What can hang from each mark:
j_634: j_242
j_146: j_248 j_639
j_499: j_634 j_980
j_248: j_146
j_846: j_814
j_242: j_47 j_634
j_639: j_146
j_814: j_47 j_846
j_47: j_242 j_248 j_814
j_290: j_634

Each row was made from one small tree. The marks that hang from a mark follow it in brackets, in the order of their numbers. Every link used is in the known rows. Write each row's tree.
Known rows:
j_639{j_146}: [-1.69 -1.59 -0.55 -1.98  0.02 -0.61 -2.40 -1.43  0.09 -0.48 -1.47  2.49
  1.07  1.33 -1.17  0.88 -4.03  0.73  0.48  0.63 -1.42 -1.36  1.32 -0.51]
j_248{j_146}: [-1.84 -1.32 -0.25 -2.42  0.41 -1.19 -1.75 -0.93 -0.58 -0.92 -1.72  3.20
  0.55  0.91 -1.13 -0.22 -2.87  1.18 -0.24  0.66  0.34 -1.17  0.63  0.38]
j_47{j_814}: [ 2.03 -1.57  1.68 -2.10 -0.61  1.17 -0.78  0.12  1.10  1.42  0.11  1.33
  0.03  0.88 -1.39 -0.69 -1.67  0.84 -1.06  0.28 -0.87 -0.82  1.21  0.10]
j_499{j_634{j_242{j_47{j_814{j_846}}}} j_980}: [ 3.13  0.66 -0.17  1.67  2.33  3.99  2.07  1.55 -0.41 -0.21  4.79 -0.36
 -3.59  3.04  2.09  1.73  0.78  2.55 -0.83 -1.49  0.76 -1.11 -2.14 -1.92]
j_47{j_242{j_634} j_248{j_146{j_639}} j_814{j_846}}: [-2.29  2.42 -0.69 -0.87 -1.80 -2.96  0.73 -0.14 -0.81 -2.23 -1.31 -1.31
  0.82 -1.60 -4.37 -2.13  1.42  0.55  3.05 -2.58  0.58  1.42 -0.01  3.51]
j_146{j_248 j_639}: [-2.80 -0.21  0.69 -1.10 -1.17 -1.65 -4.81 -1.20  0.30 -2.85 -1.97  3.56
  2.97  0.47 -1.56  0.53 -4.49 -0.34  0.84  1.11 -2.27 -0.58  0.66 -1.07]
j_499{j_634{j_242{j_47{j_248}}} j_980}: [ 1.95 -0.09  0.01  2.83  1.72  2.11 -0.14  0.73 -0.23 -1.37  0.25  1.62
 -4.11 -0.25  3.84  1.67  0.16  0.19 -1.51  0.56  2.85 -1.17 -4.10 -3.01]
j_290{j_634{j_242{j_47{j_248{j_146}}}}}: [-3.04  1.52 -1.61  1.51  0.33 -0.83  0.28  1.07  1.37 -2.42 -1.91  1.46
  0.45 -0.89  2.24  1.95  0.02  0.69  0.81  1.22  1.54 -0.38 -2.01 -1.15]
j_290{j_634{j_242}}: [-1.45  0.76 -0.49  0.67  2.41  2.59 -1.34  1.16 -0.23 -0.75  0.97  0.78
 -1.39  0.63  1.87  2.70 -1.30  1.40  1.20  0.95 -0.07 -1.76 -0.19 -2.12]
j_242{j_47 j_634}: [-0.15 -1.02 -0.54 -0.22  4.38 -0.89  0.67  0.95  0.41  1.18  0.40  1.72
  0.97  0.76  3.44  1.82 -2.28  0.63 -2.93  2.24 -2.26 -1.13 -1.38 -0.96]
j_846{j_814{j_47{j_242{j_634} j_248{j_146{j_639}}}}}: [-4.53 -0.31 -1.05  0.45 -1.39 -3.05 -0.88 -1.15 -2.04 -1.60 -0.83 -1.60
  0.44 -0.87 -1.52 -1.79  1.17 -1.76  3.35 -0.11 -0.33  0.08  2.09  2.51]
j_242{j_47{j_248{j_146} j_814{j_846}} j_634}: [ 0.13  0.54 -0.35 -0.53  0.35 -2.46  2.74  0.34  0.95  0.58 -1.16 -1.06
  1.31  0.04 -0.60 -0.89  0.10  1.55 -1.15 -1.09  0.52  1.91 -0.23  1.58]
j_499{j_634{j_242}}: [ 0.62  0.44  0.32  0.71  1.82  2.36 -1.16  0.26 -0.17 -1.18  1.74  1.17
 -2.49  1.30  1.82  1.75 -1.99  1.75 -0.27  0.87  0.72 -1.65 -1.25 -1.90]
j_634{j_242{j_47{j_248 j_814{j_846}}}}: [ 2.81  1.36  0.20  1.04 -1.72  1.48  1.00  0.66  2.52  1.71  1.30 -1.74
  1.82  0.45 -0.25  1.06  1.15  0.06 -0.91  0.20 -0.17  1.34 -0.03 -1.48]
j_290{j_634}: [-1.00 -1.18  0.33 -0.46  3.10  1.37 -1.74 -0.13 -1.17 -0.30 -0.36  1.71
 -0.92  0.42  1.73  1.47 -2.28  0.62 -0.62  1.12 -0.48 -1.25  0.89 -1.51]
j_814{j_47{j_242{j_634} j_248} j_846}: [ 0.10 -0.52  0.23  0.46  1.68  0.63  0.14 -1.25 -2.42  2.19  1.07 -3.13
  0.33 -1.73  1.12  0.01  1.22 -2.73  0.58  0.31 -1.94  1.08  2.19  0.16]
j_499{j_634{j_242} j_980}: [ 1.11 -0.35  0.19  0.96  2.97  3.55 -1.26  0.70 -1.90 -1.67  2.03  1.77
 -5.63  1.30  2.03  1.43 -1.28  1.88  0.04 -0.51  2.60 -2.63 -2.66 -2.55]
j_814{j_47{j_242 j_248} j_846}: [ 0.71 -1.34  0.69  0.04 -0.91  1.40 -1.38 -2.43 -2.02  2.30  0.95 -1.74
  1.41 -1.05  0.18 -0.12  1.21 -3.45  0.39  1.07 -2.04  1.08  3.28 -0.49]
j_499{j_634{j_242{j_47}} j_980}: [ 1.27 -0.30 -0.67  1.92  3.52  2.98  0.39  1.36 -0.60 -1.56  2.78  2.51
 -3.96  1.83  4.24  2.64 -0.92  1.50 -1.49  0.87  1.15 -2.61 -3.86 -3.00]
j_242{j_47{j_248{j_146{j_639}} j_814{j_846}} j_634}: [-1.27  1.63 -0.68  0.01 -1.22 -4.30  1.65 -0.04  0.77 -2.00 -1.70 -0.51
  2.05  0.17 -1.84 -0.70 -0.74  1.91  0.45 -1.46  0.03  2.50 -0.46  1.94]
j_499{j_634 j_980}: [ 1.62 -2.30  0.94 -0.05  3.65  2.32 -1.60 -0.49 -2.78 -1.15  0.65  2.65
 -5.20  1.52  1.98  0.49 -2.21  1.25 -1.72 -0.23  2.00 -1.89 -1.56 -1.92]

Write each row's tree:
[ 2.11 -0.35  1.08 -0.10  0.74 -1.41  1.67  1.30  2.24  1.86 -1.61 -0.09
  0.30 -1.26  1.51 -0.43 -0.05 -0.04 -2.41  0.72 -0.30  0.55 -1.33  0.20] -> j_242{j_47{j_248 j_814} j_634}
[ 1.33 -0.19  0.33 -1.42 -0.04  2.12  0.11 -0.20 -0.59  2.05  2.58 -0.71
  1.27  0.71 -2.13 -0.48  1.33 -0.87 -0.10 -0.74 -2.13 -0.43  1.80  0.87] -> j_47{j_242 j_814{j_846}}
[-0.96  2.92 -1.03  0.82 -4.40 -2.18  0.55  0.24  2.11 -2.63 -0.66 -0.39
  2.83  0.73 -2.86  0.29  0.21  1.82  2.06 -0.93  0.36  1.94 -0.39  0.52] -> j_634{j_242{j_47{j_248{j_146{j_639}} j_814{j_846}}}}
[-0.29  0.41 -0.01 -1.98 -2.79 -0.33  0.07 -0.88 -0.22  0.27 -0.91 -0.71
  1.32 -1.12 -3.92 -2.28  2.25 -1.00  1.23 -1.70  0.90  1.01  1.38  2.57] -> j_47{j_242 j_248{j_146} j_814{j_846}}
[ 0.21 -0.06  0.41 -1.71  2.01  0.83  1.20  1.53  0.46  1.43  1.28 -0.11
 -0.64 -1.16 -0.49 -0.91  1.28 -0.13  0.13 -0.39 -1.61 -1.62 -0.67  2.02] -> j_47{j_242{j_634} j_814}
[-0.99  1.27 -0.32 -1.62 -0.13 -1.13  1.68  0.16 -0.79  0.48 -0.70 -1.84
  0.03 -1.91 -3.04 -2.22  2.41 -0.02  1.29 -2.40  0.92  1.06  0.10  3.24] -> j_47{j_242{j_634} j_248{j_146} j_814{j_846}}
[-2.84  2.19 -1.46  1.00 -3.02 -3.07 -1.13  0.12  1.91 -3.88 -2.61  2.56
  2.51 -0.38 -0.70  1.10 -1.52  0.87  1.49  1.51  0.83  0.22 -2.24 -0.59] -> j_634{j_242{j_47{j_248{j_146{j_639}}}}}
[-1.65 -1.97 -0.45  0.22  3.04  1.45 -0.14 -0.09 -2.14  2.61  3.45 -2.50
 -0.31  0.68  1.68 -0.15  1.39 -2.06  0.55  1.06 -3.08 -1.80  2.80  0.65] -> j_846{j_814{j_47{j_242{j_634}}}}
[-0.63  0.40 -1.16  1.76  0.74  0.38  0.25  0.74 -0.51 -3.26 -0.89  2.64
 -3.83  0.08  2.40  0.76  0.08  1.16 -0.27 -0.34  4.16 -1.23 -4.41 -1.40] -> j_499{j_634{j_242{j_47{j_248{j_146}}}} j_980}
[ 2.08 -0.10  0.96 -0.78 -1.85  1.27 -0.28 -0.56 -0.12  2.26  0.40 -1.47
  1.02 -1.13 -2.61 -1.31  2.35 -2.04 -0.08 -0.90 -0.29  0.93  1.69  0.97] -> j_47{j_242 j_248 j_814{j_846}}
[-0.17 -2.59  0.59  0.60 -1.44  1.42 -1.91 -1.65 -1.45  2.72  0.65 -1.99
  0.63 -0.45  0.20 -1.06  2.14 -4.17  0.20  1.40 -1.14 -0.53  3.54 -0.28] -> j_846{j_814{j_47{j_242 j_248}}}
[ 2.09  1.08 -0.57  0.43  0.12  2.13  1.37  1.16  2.26  1.64  3.60 -0.96
  2.17  2.40  0.23  1.98  0.23  1.38 -0.87  0.51 -2.12 -0.28  0.52 -1.50] -> j_634{j_242{j_47{j_814{j_846}}}}
[ 3.42 -0.58  1.06 -0.12 -1.22  0.04  0.78 -0.43  1.52  2.28 -0.17 -0.82
  2.24  0.57 -0.09 -0.06  0.20 -0.58 -2.65  0.23 -0.77  1.84  1.37 -0.92] -> j_242{j_47{j_248 j_814{j_846}}}
[-0.24 -0.05  0.19 -1.31 -0.35 -2.93  2.31  1.03  2.28 -0.11 -2.67  0.92
  0.49 -0.95  0.14 -1.23 -0.14  1.20 -1.11 -0.20  0.84  0.60 -1.65  1.89] -> j_242{j_47{j_248{j_146} j_814} j_634}
[ 4.04  0.91  0.39  2.45  0.26  2.98  1.76  1.00 -0.05 -0.35  2.32 -1.14
 -3.70  0.84  1.47  0.73  1.72  1.29 -0.95 -1.85  2.54  0.40 -2.36 -2.16] -> j_499{j_634{j_242{j_47{j_248 j_814{j_846}}}} j_980}
[ 1.45 -0.71  0.27 -1.01  2.47 -0.42  2.15  1.76  1.91  1.59  0.98  0.65
  0.68  0.95  2.02  0.51 -1.01  1.43 -2.29  0.94 -2.08 -0.75 -1.04  0.17] -> j_242{j_47{j_814} j_634}
[ 0.38  1.83 -0.74  0.18 -2.64 -0.34  1.52  0.51  2.34 -0.09 -0.05 -0.89
  2.10  0.65 -1.61  0.16  1.11  1.18  0.55 -0.74  0.93  1.10 -0.19  0.27] -> j_634{j_242{j_47{j_248{j_146} j_814{j_846}}}}
[-3.27 -1.18 -0.64 -0.09  0.34 -1.16  0.00 -0.87 -1.98  0.87 -0.31 -2.24
 -0.43 -0.93 -0.08 -1.80  2.23 -2.33  1.90 -0.01  0.11 -0.41  2.13  2.11] -> j_846{j_814{j_47{j_242{j_634} j_248{j_146}}}}
[ 3.17 -0.48  1.75 -0.99 -1.71  0.84 -0.68 -1.16  0.12  2.16 -0.66 -1.41
  0.47 -0.08 -2.45 -1.26 -0.25 -0.24 -1.27 -1.11  0.64  1.84  2.26 -0.31] -> j_47{j_248 j_814{j_846}}
[-0.90 -1.69  0.36  0.79  1.25  0.50 -0.52 -0.57 -1.97  2.86  1.09 -3.23
 -0.71 -1.18  1.32 -0.98  2.28 -3.32  0.63  0.81 -1.19 -0.47  2.67  0.45] -> j_846{j_814{j_47{j_242{j_634} j_248}}}
[ 1.04  0.78 -0.01  0.97 -1.23  0.85  1.78  1.59  1.00 -2.68 -0.44  1.79
 -4.24  0.09  0.82 -0.41  1.10  1.99  0.28 -1.69  4.14 -0.82 -4.24 -0.05] -> j_499{j_634{j_242{j_47{j_248{j_146} j_814}}} j_980}
[-0.46  0.99 -0.28 -0.30 -3.74 -3.41  0.18 -1.12  1.19 -2.21 -1.90  0.68
  3.26  0.83 -2.96 -0.81 -0.80  1.11  0.01 -0.75 -0.18  2.41  0.81  0.97] -> j_242{j_47{j_248{j_146{j_639}} j_814{j_846}}}
[-0.01  1.16 -0.27 -0.43 -3.36 -0.80  0.99  1.18  3.67 -0.72 -1.65  1.21
  1.42 -0.54 -0.89 -0.11  0.70  0.98  0.42  0.43  1.48  0.05 -1.72  0.66] -> j_634{j_242{j_47{j_248{j_146} j_814}}}
[-3.83 -0.99 -0.60  0.21 -3.77 -2.24 -2.58 -2.20 -1.65 -1.78 -0.95 -0.49
  1.61 -0.28 -2.46 -1.83  1.08 -2.58  3.08  0.57 -0.62 -0.01  3.11  1.76] -> j_846{j_814{j_47{j_242 j_248{j_146{j_639}}}}}
[-0.41 -0.11  0.27 -0.33  2.14 -0.47 -0.55  0.24 -0.86  1.01 -1.48 -0.01
 -0.37 -3.13  0.77 -0.48  0.83 -2.22 -0.43  0.65  0.09 -0.46 -1.22  0.54] -> j_47{j_242{j_634} j_248}
[-0.32 -0.99  0.72 -0.21  0.98  0.03 -0.35 -0.50 -1.16  1.89 -0.62 -1.19
 -0.55 -2.90  1.80 -0.42  0.79 -2.97  0.58  1.42 -1.50 -0.17  0.66  0.61] -> j_814{j_47{j_242{j_634} j_248}}
[-2.09 -0.46  0.41 -0.28 -3.43 -2.54 -2.48 -3.27 -1.88 -2.07 -2.15 -0.16
  1.72  0.31 -2.51 -0.64 -2.63 -0.07  2.06  0.12 -0.40  2.62  3.70  0.16] -> j_814{j_47{j_248{j_146{j_639}}} j_846}
[ 2.79  0.19  0.69  0.20  1.22 -0.83  2.17  0.62  1.13  2.50 -0.13 -2.02
  1.07 -0.10  0.78 -0.09  0.24  0.29 -2.38 -0.51 -0.76  1.86  0.05 -0.11] -> j_242{j_47{j_248 j_814{j_846}} j_634}
